Each row was made from one walk, in order. Every step used is in the known rows, and no mark comes twice. Write each row's walk.
In the rows, 128 means zero.
Known rows
dimavof leni tose toka: [100 133  87 125 106 106 195 127 117 142 139 147 105 128 115 154 126 149
 116 128 115 164 153 199  98 203 119 189 110 130 141 129 135 136 104 183
  95 145 144 117 112 160 158 142 162 100 117  86  96 143 103  93 158 123
 122 110 129 131 107  92  99 130 141 158 148  70]
tose losu toka logob: [123 119 125 119  83 117 130 122 128 164 153 117 161 126 142 102 118 140
 185  59 131 121 149 137 140 120 113 122 127 164 134 119 118 185 163 137
 129 132 119 119 155 175 154 126 145 194 139 140 181 166 147  91 122 143
 137 145 146 109 127 123 129 146 153 149  95 103]
losu tose toka logob: [139  94 133  95  95 106 183  93 153 137 152 124 147 175  93 151 148 118
 183 103 111  93 139 117 106 143  91 162 127 155 129  82 121 157 126 171
 119 122 150  85 175 150 137 128 124 152 130 128 156 172 112 122 124 135
 106 150 148 137 139 121  79 124 171 141 166  82]
toka tose losu: [140  66 117 131  55  83 184 122 126 169 113 128 128 121 122 148 139 118
 112 101 143 115 117 143 112 136 142 162 119 151  96  68 101  93 134 151
 140 116 115 156 134 149 165 120 168 118 150 142 174 176 172  98 132 153
 123 155 161 131  99 118 105 113 131 143 117  87]
losu toka tose leni: [114 122 138 141 118 126 170 100 130 141 156 117 150 151 154 176 121  79
 174 129 134 125 173 109 107 138  98 138 112 156 144 101  82 119  88 157
  97 150 144 124 153 152 150 137 158 168 114 125 148 144 148 104 120 123
 129 157 124 158 133 131  90 118 156 135 121  89]
silela riki tose toka logob dimavof leni: [116 108 101 111 101 163 252 113 111 186 176 112 150  96 112 116 143  96
 130 124 140  97 147 173 138 110 134 167 125 144  86 108 117  89 110 199
 128  83 158 135 162 155 193 147 170 140 131 125 130 126 103  90 167 159
  77 149 153 145 130  80 106 137 129 150 126  80]
riki tose losu toka logob: [141 113 135  97  51 142 190  85 167 163 127  98 156 145 132 100 121 136
 181  87 137  90 132 135 141 132  88 133 150 166  91  68 116 121 140 120
 117 110 133 121 146 178 158 158 148 135 144 117 156 167 126  56 141 188
  97 154 148 137 120  98 107 142 173 131 130  96]
leni tose losu toka logob dimavof: [120 154 117 110  71 108 168 101 160 170 100 137 121 140 107 133 124 127
 196  86 116 126 149 150 116 181 131 179 148 156 140  94 111 153 134 142
  94 149 115  93 110 173 173 148 182 178 158 110 140 161  98  88 136 168
 101 112 160 148 142 130 111 123 131 131 124  72]
tose toka logob: [109 122 114 101 144  98 161 113 125 172 184 137 165 119 106  62 147 155
 149  80 128 106  99 151 125 124 133 162  70 164 126 119 135 187 114 196
 136 143 131  95 181 143 118 124 103 147 130 131 124 140 132 113 124 116
 125 144 169  99 147  97 118 138 136 128  83  99]
losu toka logob dimavof: [115 125 135 119 152 142 127  88 122 143 171 132 163 141 131 126 129 105
 229 128  72 129 160 107 120 128 115 106 107 156 173 146  82 164  96 159
 113 152 134 114 155 160 141 129 132 193 125 136 132 105 116 117 108  94
  93 141 164 154 166 150 111 146 132 129 118 115]
riki tose: [147 121 135 107  78 148 188  90 167 138 106 106 135 142 123 123 129 127
 138 135 143  95 122 128 128 138  98 136 150 143  86  72 127  85 116 115
 116 106 137 129 127 147 139 158 138  90 136 108 120 143 112  83 146 181
  88 137 132 149 120 101 109 128 155 119 156 113]
leni tose: [128 157 120 122 111 107 161 105 153 146  86 135 108 147 109 162 132 128
 148 133 130 131 139 147 102 181 124 176 144 125 128  98 125 105 114 132
  92 150 119  92  94 135 151 145 157 123 142 107 101 146  87 120 148 158
 106 109 133 146 134 124 108 104 125 124 145 102]
logob toka tose leni: [108 109 122 111  95 120 199 106 133 134 180 155 141 128 112 110 142  80
 161 142 120 107 115 136 144 160 161 167 103 170 156 109  92 121 102 192
  99 127 141 180 133 155 126 141 190 128 148 139 115 143 151  99 118 194
 116 127 170 140 162 112  87 119  96 125 132  95]
toka logob: [136  80 115 108 132  94 109 113 111 154 153 131 161 116 114 114 158 155
 163 129  87 131 114 150 111 123 138 104 104 129 122 137  95 130 124 172
 134 137  96 145 141 144 134 112 108 138 140 143 131 128 122 153 135 122
 103 138 181  99 148 118 127 127 121 147 119 128]
losu toka logob dimavof leni tose: [108 129 119 118 139 134 145  86 119 143 164 141 149 144 125 150 126 112
 227 135  61 147 173 136 108 156 109 123 112 153 177 148  79 155  88 172
  98 158 131 117 138 174 154 136 148 182 126 117 119 111 102 104 126  98
  86 129 163 158 159 141 102 144 130 138 135 101]
riki tose losu toka logob dimavof leni: [131 107 122  97  40 149 202  91 158 159 131 113 143 136 127 107 118 133
 176  96 118 103 138 148 139 150 104 140 150 172 106  77 105 129 133 136
 111 102 142 141 140 194 173 156 167 128 148 106 153 158 125  50 141 182
  80 141 156 149 119  99 113 153 165 143 147  77]
dimavof leni tose: [114 120  91 134  96 109 167 131 112 132 119 145  96 130 119 185 125 145
 119 150 103 173 160 193  95 201 118 161 130 111 140 137 121 108 107 162
  92 141 129 140  89 159 164 140 168  92 116  89 100 138 100 109 162 130
 113 107 128 136 102 102 103 124 133 166 167  86]
silela riki: [122 120 121 141 141 158 184 141  90 158 160 110 143  96 129 145 137  90
 112 136 157 120 164 143 137  87 133 137 137 115 101 141 126  81 134 163
 140 101 141 132 145 117 175 128 161 165 119 147 141 121 114 141 157 135
 123 143 121 131 130 113 123 120 115 146 113 122]
leni tose riki: [120 140 126 107  92 109 175 113 172 170 116 127 119 120 118 157 144 142
 145 119 160 113 126 167 107 188 136 191 146 129 116  80 103 113 119 155
  95 134 134  71 111 138 154 146 170 147 130 115 117 139  82 110 164 175
 121 116 125 140 147 100 110 100 131 146 114  67]
silela riki tose leni: [127 125 118 119  80 169 227 124 127 166 152  88 147 102 137 144 138  85
 107 132 186  96 157 157 147 103 126 152 155 131  69  93 114  63 128 167
 110  83 151 146 145 142 188 152 178 150 136 126 143 141 113 110 172 199
 104 148 116 140 131  83 114 116 138 147 129  78]

Write each row's walk
[120  84  90  98 105 100 138 113 114 152 138 153 130 111  98 137 151 142
 166 146  52 148 117 179 109 169 166 136 112 136 143 143  79 140 101 193
 107 130 103 165 117 172 163 121 151 136 155 119 118 114 108 140 138 126
  71 109 207 135 154 122 125 137 100 152 150  86] | toka logob dimavof leni tose
[142 105 134 103  55 123 164 117 169 103 116 106 120 171 125 204 133  94
 144 126 142 106 157 121 114 160 103 150 173 136 120  78 103 126 139 144
  88 109 147 130 142 155 150 137 162 161 142 112 169 181 124 135 133 182
 129 131 111 145 134 120  91 112 175 149 190  52] | losu tose leni
[121  81  89  94  83  96 143 118 119 158 139 153 125 105  99 126 148 153
 166 125  57 146 115 186 118 170 172 137 117 142 135 134  84 153 121 192
 115 122 103 171 120 180 170 123 157 143 165 121 134 128 120 126 139 138
  77 109 209 125 145 118 127 141 102 160 138  74] | toka logob dimavof leni tose losu
[112 109 111 113  69 127 147 128 123 157 162 126 146 117 138 104 113 136
 184  71 112 133 151 152 144 136 125 130 129 167 147 127 105 194 153 149
 128 125 127 137 148 191 167 129 163 191 142 128 177 157 147  76 121 135
 123 134 155 121 129 125 132 158 148 156 112  85] | tose losu toka logob dimavof leni
[145 115 131  98  31 142 194 101 175 156 101 101 133 135 128  97 120 144
 134  91 161  89 114 144 148 136 110 144 161 159  76  58 137 112 155 109
 122  94 132 133 133 165 156 155 154 107 153 112 153 169 131  61 143 207
 103 142 136 132 110  95 119 139 162 131 140  93] | riki tose losu
[112 171 115 114 126 102 194 105 159 168 113 142 118 146  99 122 132 135
 148 100 149 116 128 153 108 182 123 211 115 149 130  87 147 147 109 159
  98 158 136  63 123 137 142 150 150 132 138 103  99 153  92  95 140 150
 116 116 136 142 138 107 101 116 133 115 117  81] | leni tose toka
[116 104 126 121 122 124 197  95 127 138 176 161 142 133 101 108 144  88
 177 150  99 110 116 120 138 147 149 156 100 164 162 115 101 110 101 179
 117 126 142 165 133 143 120 136 178 115 140 148 106 133 141  93 117 168
 100 130 174 147 155 125  84 119  88 118 134 128] | logob toka tose
[107 117  82 121 108  92 184 124 109 151 147 148 116 124 109 154 136 154
 128 128 100 163 148 204  94 200 119 176 102 130 140 131 124 135 101 195
  96 148 131 120 118 164 163 137 155 100 118  92  98 146 100 101 161 124
 115 115 148 122 112  86  99 128 137 166 148  72] | dimavof leni tose toka logob
[114 108  88 125  73  99 167 125 111 151 138 139 115 129 122 171 124 153
 149 117 100 173 168 199  98 194 117 157 127 130 142 131 108 132 125 169
  94 146 120 135 107 182 179 137 172 125 123  97 126 158 108  95 159 134
 118 115 143 123 108  99 104 135 144 177 151  70] | dimavof leni tose losu toka logob
[ 97 112 100  96 133 107 181 119 120 169 183 154 150 109 103  66 142 146
 149  93 100 117 100 166 129 148 156 170  68 169 143 130 124 200 106 210
 130 134 137 118 174 164 134 127 120 148 140 120 121 128 131 101 119 110
 105 130 186 119 148 103 120 153 122 135 100  77] | tose toka logob dimavof leni
[126 117 144 151 139 127 167  89 119 141 153 123 152 158 141 171 125  82
 187 133 114 129 175  97  99 130  83 131 107 151 150 109  90 105  90 144
 114 152 146 110 150 140 144 132 148 151 104 133 140 132 135 100 117  93
 118 162 130 166 125 143  84 123 147 125 122 125] | losu toka tose
[125 106 114  85  82 134 226  86 158 165 147 124 147 131 105  84 137 142
 152 109 117  91 103 160 133 156 119 166 109 172  97  80 119 132  98 176
 112 109 148 128 158 171 147 156 139  96 141 101 115 143 113  64 142 165
  73 141 172 143 132  81 104 148 150 127 138  73] | riki tose toka logob dimavof leni
[129  85 117  94  86 113 193  99 147 134 153 136 133 165  88 155 142 113
 180 116  85 106 143 133 106 160 107 168 124 159 141  96 112 164 114 185
 114 115 154 103 168 165 148 128 141 149 133 118 153 162 109 115 125 130
  93 136 156 151 141 119  79 135 161 145 179  60] | losu tose toka logob dimavof leni
[ 96 138  92 110  98 136 193 130 136 136 122 164  88 117 103 131 117 113
 133 142  80 143 131 172 133 197 170 187 123 152 161 134 108 162  91 175
 100 121 150 147 108 171 162 144 185 131 153  89 106 112 112  88 129 128
  82  91 162 175 135 126 120 146 106 134 153  59] | logob dimavof leni tose toka
[116  96 123 112  88 119 202 106 132 149 170 157 140 127 104  91 136  94
 175 117 110 103 115 129 152 146 154 165 107 173 152 103 106 130 125 173
 127 121 139 167 136 158 134 136 193 126 152 150 133 150 153  80 119 185
 111 136 177 135 145 118  91 127  95 126 125 115] | logob toka tose losu
[116 101 147 141 125 129 176  94 135 160 176 121 161 140 147 171 132  90
 190 126 135 117 165 108 102 134  97 141 110 155 141  93  75 111  92 156
 119 142 157  94 162 142 145 132 154 171  99 137 149 125 135  95 131 109
 128 171 122 163 135 125  88 119 151 140 105  97] | losu toka tose riki
[136 114 137 106  96 122 192  99 163 129 141 123 132 177  99 152 134 105
 169 105 128  92 147 107 115 145  85 172 138 156 129  80 137 154 127 152
 117 119 165  78 171 142 134 136 134 147 126 120 153 172 111 106 121 138
 118 145 121 151 130 125  79 125 174 130 169  80] | losu tose toka
[108  88 132 106 107 127 204 101 140 154 195 156 146 115 107 106 150  96
 175 138 119  98 108 135 139 153 160 168  98 166 152 102  85 116 106 188
 120 117 154 152 144 145 122 137 187 129 133 150 119 132 137  88 127 183
 111 138 169 142 162 108  88 117  92 135 116 107] | logob toka tose riki
[128 136 133 100  92 145 221  88 175 158 130 110 146 144 118  81 130 129
 140 102 156  78 107 135 137 139 101 171 119 167  90  64 145 123 110 142
 116 113 157 101 157 146 130 161 125  97 130 105 116 150 117  62 138 174
  98 149 136 145 125  87 102 137 164 108 128  92] | riki tose toka
[119 122 123 110  79 126 139 119 136 163 150 123 152 123 130  94 116 133
 193  63 117 118 144 131 143 125 131 130 130 172 143 119 107 191 159 140
 129 128 125 125 154 183 161 128 156 201 152 139 181 155 148  88 116 141
 122 139 158 123 137 134 131 154 146 143 101  90] | tose losu toka logob dimavof
